Each row comes from the steps of one path. Every step used is in the known rows, and no mark comes twice. Write the path behind each row, first mark first.
Known rows
kime/zana/poki/kazop: 20.5, -7.2, -35.3, 78.5, 12.2, -10.0, 25.8, -9.0, 20.2, 25.7, 26.3, 11.0, -10.7, 3.2, -28.3, 1.9, 27.2, 22.0, -25.2
fisek/poki/zana/milu/kazop: 34.8, -14.7, -18.5, 44.2, 22.1, -3.6, 15.6, -13.2, -7.9, 1.1, 78.2, 13.7, -20.0, 15.9, -5.4, -4.1, 57.8, -3.9, -29.7
kazop/milu/fisek: 11.8, -13.4, 12.9, -58.7, 30.7, 15.4, 7.1, -12.6, -1.0, 8.9, 30.1, -18.6, -16.1, 16.3, -31.5, -1.0, 1.7, 17.5, -13.2
milu/fisek/poki: 15.9, 0.4, -29.6, 17.3, 40.8, 7.2, -2.8, -20.9, 6.7, 1.7, 31.7, -5.4, -15.5, 4.3, -27.3, -3.9, 18.0, -7.1, -17.0
kime/zana/milu: 46.4, -6.7, -4.2, -11.5, -35.6, -4.3, 11.7, -9.8, 20.6, 2.2, 4.8, 13.3, -28.7, -2.0, 11.8, -6.9, 15.1, -0.1, -15.8
poki/fisek: 11.9, -17.0, -38.6, -10.4, 2.1, 4.6, -7.5, -7.5, 1.5, 4.8, 5.2, -11.0, 19.9, 0.1, -20.7, 7.7, 12.8, 12.0, 6.2
poki/kazop: -8.3, -3.8, 19.4, 46.6, 11.7, -10.3, 8.5, -7.5, -17.5, 3.2, 27.9, 4.9, 8.0, 0.9, -20.7, 2.4, 19.5, 3.3, 17.2
kime/zana/poki: 30.0, -2.8, -54.4, 33.8, -3.0, 0.6, 16.8, -1.9, 37.9, 23.0, 0.2, 6.4, -18.1, 1.6, -6.5, 1.1, 9.8, 15.7, -44.1
zana/milu/kazop/poki/fisek: 31.3, -22.0, -26.8, 16.4, 15.5, 11.2, 10.3, 6.7, -7.1, 7.5, 65.2, -5.8, 20.6, 14.2, -50.9, -0.9, 54.7, 27.7, -19.8
kazop/milu/fisek/poki/zana: 12.4, -20.6, -29.8, -35.2, 80.8, 1.5, 10.1, -26.5, 10.5, 18.8, 63.5, -21.1, -30.9, 27.7, -17.6, 10.1, 24.0, 3.9, -39.3
fisek/milu/kazop/poki/zana/kime: 5.1, -7.5, -57.6, 52.8, 63.0, -10.3, 5.9, 7.9, -12.1, -5.4, 67.8, -4.4, -10.8, 57.1, -31.8, 0.2, 27.3, 62.6, -21.0
fisek/milu/kazop/poki/zana: -9.3, -18.6, -11.2, 23.7, 62.0, -14.3, 8.5, -4.4, -10.6, 3.7, 53.6, -13.6, -15.8, 34.9, -20.5, 5.4, 38.9, 46.5, -43.6
kazop/poki/zana: -3.8, -11.4, -37.6, 1.3, 60.7, -15.3, 5.6, 4.6, 16.3, 21.2, 23.2, -19.1, -1.2, 18.2, 14.5, 15.9, 7.9, 24.7, -25.6
poki/zana: 9.3, -14.0, -29.2, -2.1, 19.1, -12.2, 1.5, -6.9, 4.8, 9.0, 9.9, -7.4, -5.9, 11.4, 23.1, 9.8, 0.5, 20.3, -0.4
fisek/poki/kazop/milu: -29.0, -3.0, 28.4, 26.0, 64.9, -7.3, 23.0, -14.9, -12.4, 13.9, 71.5, -0.5, -12.4, 11.2, -42.0, 2.4, 48.5, -39.0, -26.7
poki/fisek/milu/kazop: 4.7, -23.7, -10.0, 14.9, -1.1, 5.0, -1.1, -17.8, -24.5, -10.3, 37.1, -3.0, 5.7, 17.5, -51.6, -3.6, 45.1, 31.7, -11.5
zana/milu: 29.3, -0.5, 12.0, 0.6, -16.6, 10.4, 6.7, -6.0, -1.5, -8.6, 20.2, 16.4, 4.8, -6.7, 10.1, -6.9, 24.3, -20.9, -3.3
kazop/poki/fisek/milu: -12.4, -14.8, -38.3, -3.8, 47.5, 0.5, -4.5, -14.0, 1.5, 1.0, 26.9, -16.8, 19.0, 11.5, -31.6, 8.8, 42.5, 6.2, -33.9

Write each row's path
17.2, -12.8, -8.1, 27.2, 61.5, 21.2, 30.9, -18.6, -1.6, 21.5, 73.3, -3.7, 4.0, 14.2, -62.9, 1.6, 36.2, 14.1, -26.5 => zana/poki/kazop/milu/fisek
31.9, -20.7, -23.3, 18.2, 43.6, 6.1, 33.8, -21.9, 19.4, 33.9, 56.9, -7.7, -26.8, 19.5, -60.2, 1.8, 29.4, 35.9, -40.8 => kime/zana/poki/kazop/milu/fisek
-7.5, -7.3, 8.6, 37.7, 48.2, 10.9, 33.5, -4.2, -0.9, 20.5, 65.7, 5.3, 8.2, 9.5, -45.3, 4.3, 42.0, -11.6, -32.0 => zana/poki/kazop/milu
3.1, -21.6, -37.1, 19.0, 33.3, 1.9, 4.2, 13.7, -4.5, 15.8, 43.5, -22.3, 17.4, 21.2, -60.4, 5.3, 27.6, 44.4, -18.1 => milu/kazop/poki/fisek
32.7, -26.3, -63.4, 46.6, -3.3, 6.3, 14.6, -19.0, 12.6, 11.9, 39.8, 2.3, -12.5, 17.8, -59.2, -5.5, 53.5, 48.1, -57.2 => kime/zana/poki/fisek/milu/kazop
32.9, -7.1, 23.8, 22.1, -26.0, 10.7, 12.5, 2.3, -18.8, -9.2, 46.2, 17.2, -5.3, 6.9, -22.6, -13.7, 32.4, 12.6, -3.8 => zana/milu/kazop
-0.8, -16.2, -27.3, -8.6, 7.3, 4.5, -8.2, -27.1, -7.5, -9.8, 14.4, -4.3, 15.8, 5.6, -19.9, 4.5, 35.1, 1.8, -11.8 => poki/fisek/milu
29.8, -9.2, -73.9, -6.6, 81.1, 5.3, 5.3, -13.1, 9.6, 11.5, 76.2, -13.8, -24.3, 48.0, -30.6, 2.3, 11.7, 19.7, -16.4 => kazop/milu/fisek/poki/zana/kime
-8.2, -3.8, 2.2, 29.8, 31.9, -2.3, 9.2, 22.2, -7.9, 11.7, 38.2, -11.3, -3.1, 19.5, -41.3, -2.7, 16.4, 36.9, -24.1 => milu/kazop/poki
65.2, -21.6, -33.0, -15.7, 13.4, 7.8, 3.6, -29.7, 1.7, 0.9, 38.8, 1.4, -7.3, 9.1, 13.2, 2.2, 18.4, 23.9, 4.5 => poki/zana/milu/fisek
60.8, -6.2, -35.0, 5.3, 4.0, 3.0, 8.0, -32.8, 26.4, 7.0, 35.7, 7.7, -40.6, 1.8, -13.8, -10.9, 34.5, -9.9, -31.7 => kime/zana/milu/fisek/poki
18.7, -19.3, -49.9, 52.8, 14.2, 20.6, 12.1, -16.5, -7.0, -0.6, 56.2, 6.6, 16.5, 14.6, -60.6, -2.9, 61.7, 27.6, -42.2 => zana/poki/fisek/milu/kazop
-16.1, 3.2, 3.7, 73.1, 42.6, -12.9, 10.7, -16.3, -10.3, 4.4, 50.4, 8.0, 1.0, 0.7, -30.3, 1.2, 43.8, -33.1, -8.1 => fisek/poki/kazop
39.1, -4.9, -4.0, 57.8, 36.6, 7.0, 12.6, -36.9, -12.2, -3.5, 79.7, 15.6, -2.1, -1.6, -39.4, -9.8, 60.3, -28.6, -1.4 => zana/milu/fisek/poki/kazop
5.8, -5.9, -2.1, -32.2, 60.9, 12.3, 8.9, -20.1, 8.3, 11.3, 53.5, -14.3, -23.8, 15.0, -41.1, -2.3, 24.0, -17.6, -34.8 => kazop/milu/fisek/poki
-20.9, -4.0, 16.4, 28.0, 41.0, -3.5, 8.0, 3.2, -13.5, -5.9, 45.3, -5.4, -11.4, 24.2, -42.2, -6.8, 37.4, 25.1, -43.3 => fisek/milu/kazop/poki
26.3, -13.9, -55.5, 11.3, 61.4, -4.9, -1.4, -28.7, 12.4, 10.6, 41.0, -12.7, -19.9, 14.4, -3.8, 6.7, 20.4, 12.0, -19.4 => milu/fisek/poki/zana
9.9, -4.0, -9.6, 61.1, 52.8, -3.5, 6.6, -30.3, -10.7, 5.7, 59.0, -0.1, -6.3, 5.0, -47.5, -2.6, 35.4, -6.6, -1.2 => milu/fisek/poki/kazop
70.3, -13.5, -18.4, -21.9, -21.2, 5.8, 6.6, -23.3, 20.1, 5.0, 12.2, 5.7, -32.1, 3.2, -7.7, -10.8, 11.2, 27.7, -7.5 => kime/zana/milu/fisek
